Known rows, with every step that occurs:
Z R L: [  5.8  25.7   2.8  -9.0  -0.5 -32.9   7.2  14.5 -35.3  23.4   6.4  19.7
  -8.3 -33.2 -51.3  18.8  -3.3  -6.5  17.5 -14.3 -30.2]
G X Z R L N: [ 10.2  63.5  -3.0 -11.6  23.6 -29.3  -2.1  13.7 -28.0  28.2  -3.6   0.2
 -42.3 -47.1 -51.4   5.6  -0.1 -14.4  16.9 -29.2 -36.9]
X A: [-10.9  20.8   9.1 -14.6  25.5  -5.0 -20.4   0.2  17.1   5.2 -13.9  -6.5
  -0.8  -6.1  19.1  -0.9 -12.6   3.1   4.6 -11.9 -13.8]
R L N Z X E G: [-26.8  -4.4  30.6  19.8  15.7 -32.6 -15.8   6.1  15.3  39.8 -20.2  -3.2
 -34.6   5.0 -57.4  49.6 -22.2   1.8  19.8 -27.3 -62.6]
Z X E: [-26.1 -29.7   7.2  13.7   0.7   4.7 -25.0  10.0  23.9  -1.8   4.1 -14.6
  23.0  19.0 -14.7   8.8  -4.4  25.2  -7.4  -3.5 -14.9]
E G X A: [-25.4  11.8  26.3 -24.0  86.6  -5.8 -32.1   8.8  26.0  -6.1 -13.2 -23.9
 -18.5  18.0  22.0  19.3 -51.2   5.9  11.4 -22.7 -26.2]
N L R Z X E G: [-22.3   5.8  38.2  16.6  22.7 -23.3 -47.6  32.0  -9.5  39.8   3.7  21.2
 -31.1   7.4 -43.3  50.3 -26.5  -5.6  20.4 -20.5 -73.6]
Z X E G: [-31.8 -46.6  21.5  15.2  27.4   4.1 -28.8   4.5  29.7  -0.3   2.2 -12.2
  -0.1  35.9 -18.1  28.7 -48.2  20.2   1.9 -13.5 -24.6]
R L N Z X E: [-19.7  16.5  19.6  17.8 -10.0 -34.4 -13.3  14.7   8.3  37.6 -18.2  -5.0
 -16.8 -11.9 -52.5  29.7  24.9   4.8   9.2 -19.9 -54.7]
G E X A: [-22.6   7.7  19.5 -29.9  69.9 -13.0 -30.9  15.5  21.7  -6.8   4.5 -16.1
  -8.8  29.0  14.6  24.2 -40.2  -1.7  19.9 -23.1 -17.5]
X Z R L: [ 16.7  41.3 -12.7 -17.1  -0.9 -24.6   0.4   9.6 -32.7  15.9  15.1  15.0
 -25.4 -25.7 -40.8  -5.8  -6.5 -10.0  16.0 -11.6 -31.7]
R Z X A: [-12.5  19.3   8.7  -1.3  13.3 -10.4 -39.7  19.6  26.3  10.0 -23.1  -2.4
  25.3  -3.9  25.9  -8.0   1.4  28.7  -1.9 -17.0 -49.2]
G E: [-10.6 -11.1  13.9 -10.5  15.2 -17.5  -3.8   9.0   8.0 -11.3  23.8  -1.8
 -10.2  16.3  -9.3  31.1 -26.1   3.3   0.9   1.5   5.5]
R L N: [  4.0  32.7  -1.2   2.8 -20.7 -25.3  11.4  -6.7  -9.0  38.7 -21.2   9.9
 -24.8 -46.0 -54.3  24.8   8.5 -13.5  12.5 -20.4 -20.1]
R L N Z X A: [-11.6  54.6  13.6  12.8   7.6 -30.2 -15.4   6.5  20.4  37.8 -46.6  -8.5
 -10.2 -34.6  -9.7  10.4  21.8   0.7   9.6 -23.0 -69.0]
R Z: [  5.1  13.2   8.3 -12.0  -5.1 -23.7 -17.4  21.3 -13.8  11.3   2.6  18.4
  -2.1  -3.3  -4.2   4.5  10.9  11.4   4.9 -11.7 -26.3]
N Z R: [  5.5  36.8  21.4   7.2  19.1 -32.5  -1.1  26.4 -39.5  22.4   1.0  16.8
 -24.6 -13.2 -13.9   0.7  21.4 -16.2  20.6 -11.3 -44.9]
E G X: [-15.1  -9.7  20.2 -11.1  67.2  -0.4 -12.0   9.7   7.9 -13.6   2.4 -20.5
 -19.3  26.9   2.9  20.5 -43.3   3.8   7.2 -12.1 -13.3]
L R Z X E: [-18.1   0.7  22.3   9.9  -1.2 -17.6 -43.7  43.6  -3.1  18.9   8.7  11.4
   9.4   4.2 -28.9  22.0  12.1  18.2  -0.3 -16.5 -56.5]
R Z X: [ -0.2  -1.1  -1.0  15.4 -13.6  -5.3 -22.9  22.3   9.6   4.1  -9.4   3.4
  28.6   3.3   6.7  -7.6  15.4  28.6  -8.3  -5.7 -40.4]

Rows:
[-11.8 -14.9  12.5 -16.5  49.0  -8.7 -11.2  17.8   5.5 -15.7  22.4 -10.2
  -8.3  38.9  -5.0  27.0 -31.3  -6.4  16.1 -10.6  -4.5]  G E X
[-26.0 -10.2  21.1 -20.1  47.7 -10.6 -25.0  21.6   2.9 -10.2  18.2 -21.5
  -7.6  26.9 -15.7  21.7 -12.9  12.7   1.0 -14.1  -3.3]  G X E
[ 15.6  57.2 -10.3  -2.6  -9.0 -30.8   3.0   3.1 -28.9  41.1  -6.2  13.7
 -41.8 -55.0 -57.9   1.3   2.1 -18.4  18.6 -25.1 -35.1]  X Z R L N
[  7.8  48.6  14.6  -6.2   4.6 -50.2  10.2  23.1 -45.7  32.2  -1.3  22.8
 -26.9 -30.0 -46.7  20.2  20.2 -16.6  25.2 -14.6 -55.0]  N Z R L
[ 12.2  61.4  21.7   0.3  -5.1 -34.9 -27.1  38.2 -47.0  46.4   3.1  40.7
 -36.2 -32.6 -30.3  26.5  27.4 -27.8  21.4 -14.0 -63.4]  N L R Z
[ -3.9  28.9   7.9  39.8  -8.8  -9.8  -3.5   7.5  13.6  25.9 -34.5  -9.0
  -5.8 -15.4  -1.8  -1.7  36.4   0.1   0.6  -8.3 -47.5]  L N Z X
[  6.3  43.9   0.1 -15.1  28.0 -37.8  -5.6  18.1 -25.4  28.2  10.8   6.3
 -49.1 -25.4 -62.5  24.3 -21.9 -22.7  32.4 -34.0 -37.3]  G E X Z R L N
[-25.2 -18.0  33.6  11.4  25.1 -16.5 -43.6  34.2   5.5  22.6   6.6  11.3
 -10.7  20.0 -34.6  40.8 -32.9  12.4  12.0 -22.8 -63.3]  L R Z X E G
[  0.5  37.6   5.6  29.9 -18.3 -25.4   5.2   7.1   6.0  36.6 -35.5  -2.6
  -9.4 -28.2 -27.7  11.6  37.0  -2.9   5.8 -11.7 -59.9]  R L N Z X
[  7.5  54.5  22.6  17.8  12.2 -37.3   1.1  19.6 -37.4  42.6 -14.4  20.2
 -40.0 -38.3 -30.5   8.4  28.6 -21.9  24.1 -21.3 -47.5]  L N Z R
[  5.9  43.4   4.6   5.5 -10.4 -35.1   8.4   5.8 -32.8  45.3 -15.0  20.3
 -27.3 -60.2 -66.7  22.9   4.7 -15.8  22.2 -28.1 -32.2]  Z R L N
[ 12.2  27.0  -8.7 -13.1  43.5   1.9 -17.8  20.9 -28.5  -0.9  19.9  -0.1
 -21.2  10.0  -4.1 -28.9 -14.0 -14.1  21.8 -18.2 -25.3]  E X Z R
[ -6.3  62.4  20.5   8.0  15.4 -21.2 -48.2  32.0  -1.6  38.9 -24.0  17.9
  -4.8 -29.3   4.7  10.4  16.4  -5.9  12.1 -18.8 -80.6]  N L R Z X A
[ 14.1  53.5  -8.6  -8.2  18.9 -23.0  -2.0  11.0 -31.9  37.2  -6.8   9.1
 -42.2 -36.9 -55.8   2.5  -5.0 -25.3  29.6 -35.7 -41.5]  E X Z R L N
[  3.8  24.0   6.3 -16.0  68.8  -6.0 -20.0  20.7 -18.6  -9.7  20.8  -8.2
 -36.2  12.2  -3.0 -10.6 -44.2  -3.9  14.0 -15.7 -29.3]  E G X Z R
[  0.0  10.0  -2.7 -20.0  60.6   7.7 -19.6   5.7  10.6 -21.4  14.1 -25.2
 -37.5  32.7  15.5 -12.7 -43.8   1.0   3.4  -9.4 -14.2]  E G X Z
[  4.7  18.4   1.0 -19.2  53.6 -11.5 -19.9  27.3 -20.4 -10.3  36.9  -2.7
 -28.7  21.6  -9.4  -6.8 -34.3 -11.3  22.6 -18.5 -20.7]  G E X Z R
[-29.0 -28.1  31.8  18.0  29.7 -12.5 -26.1  12.3  21.6  10.0  -3.4  -9.2
 -16.7  39.4 -16.5  29.1 -27.6  12.5   9.1 -12.7 -47.5]  N Z X E G
[  6.8  30.0  -2.3 -29.4  37.5 -34.0  -7.9  26.5 -29.2   5.5  32.8   6.0
 -32.0   3.2 -45.4  17.1 -32.8 -14.5  27.5 -21.2 -33.0]  G E X Z R L
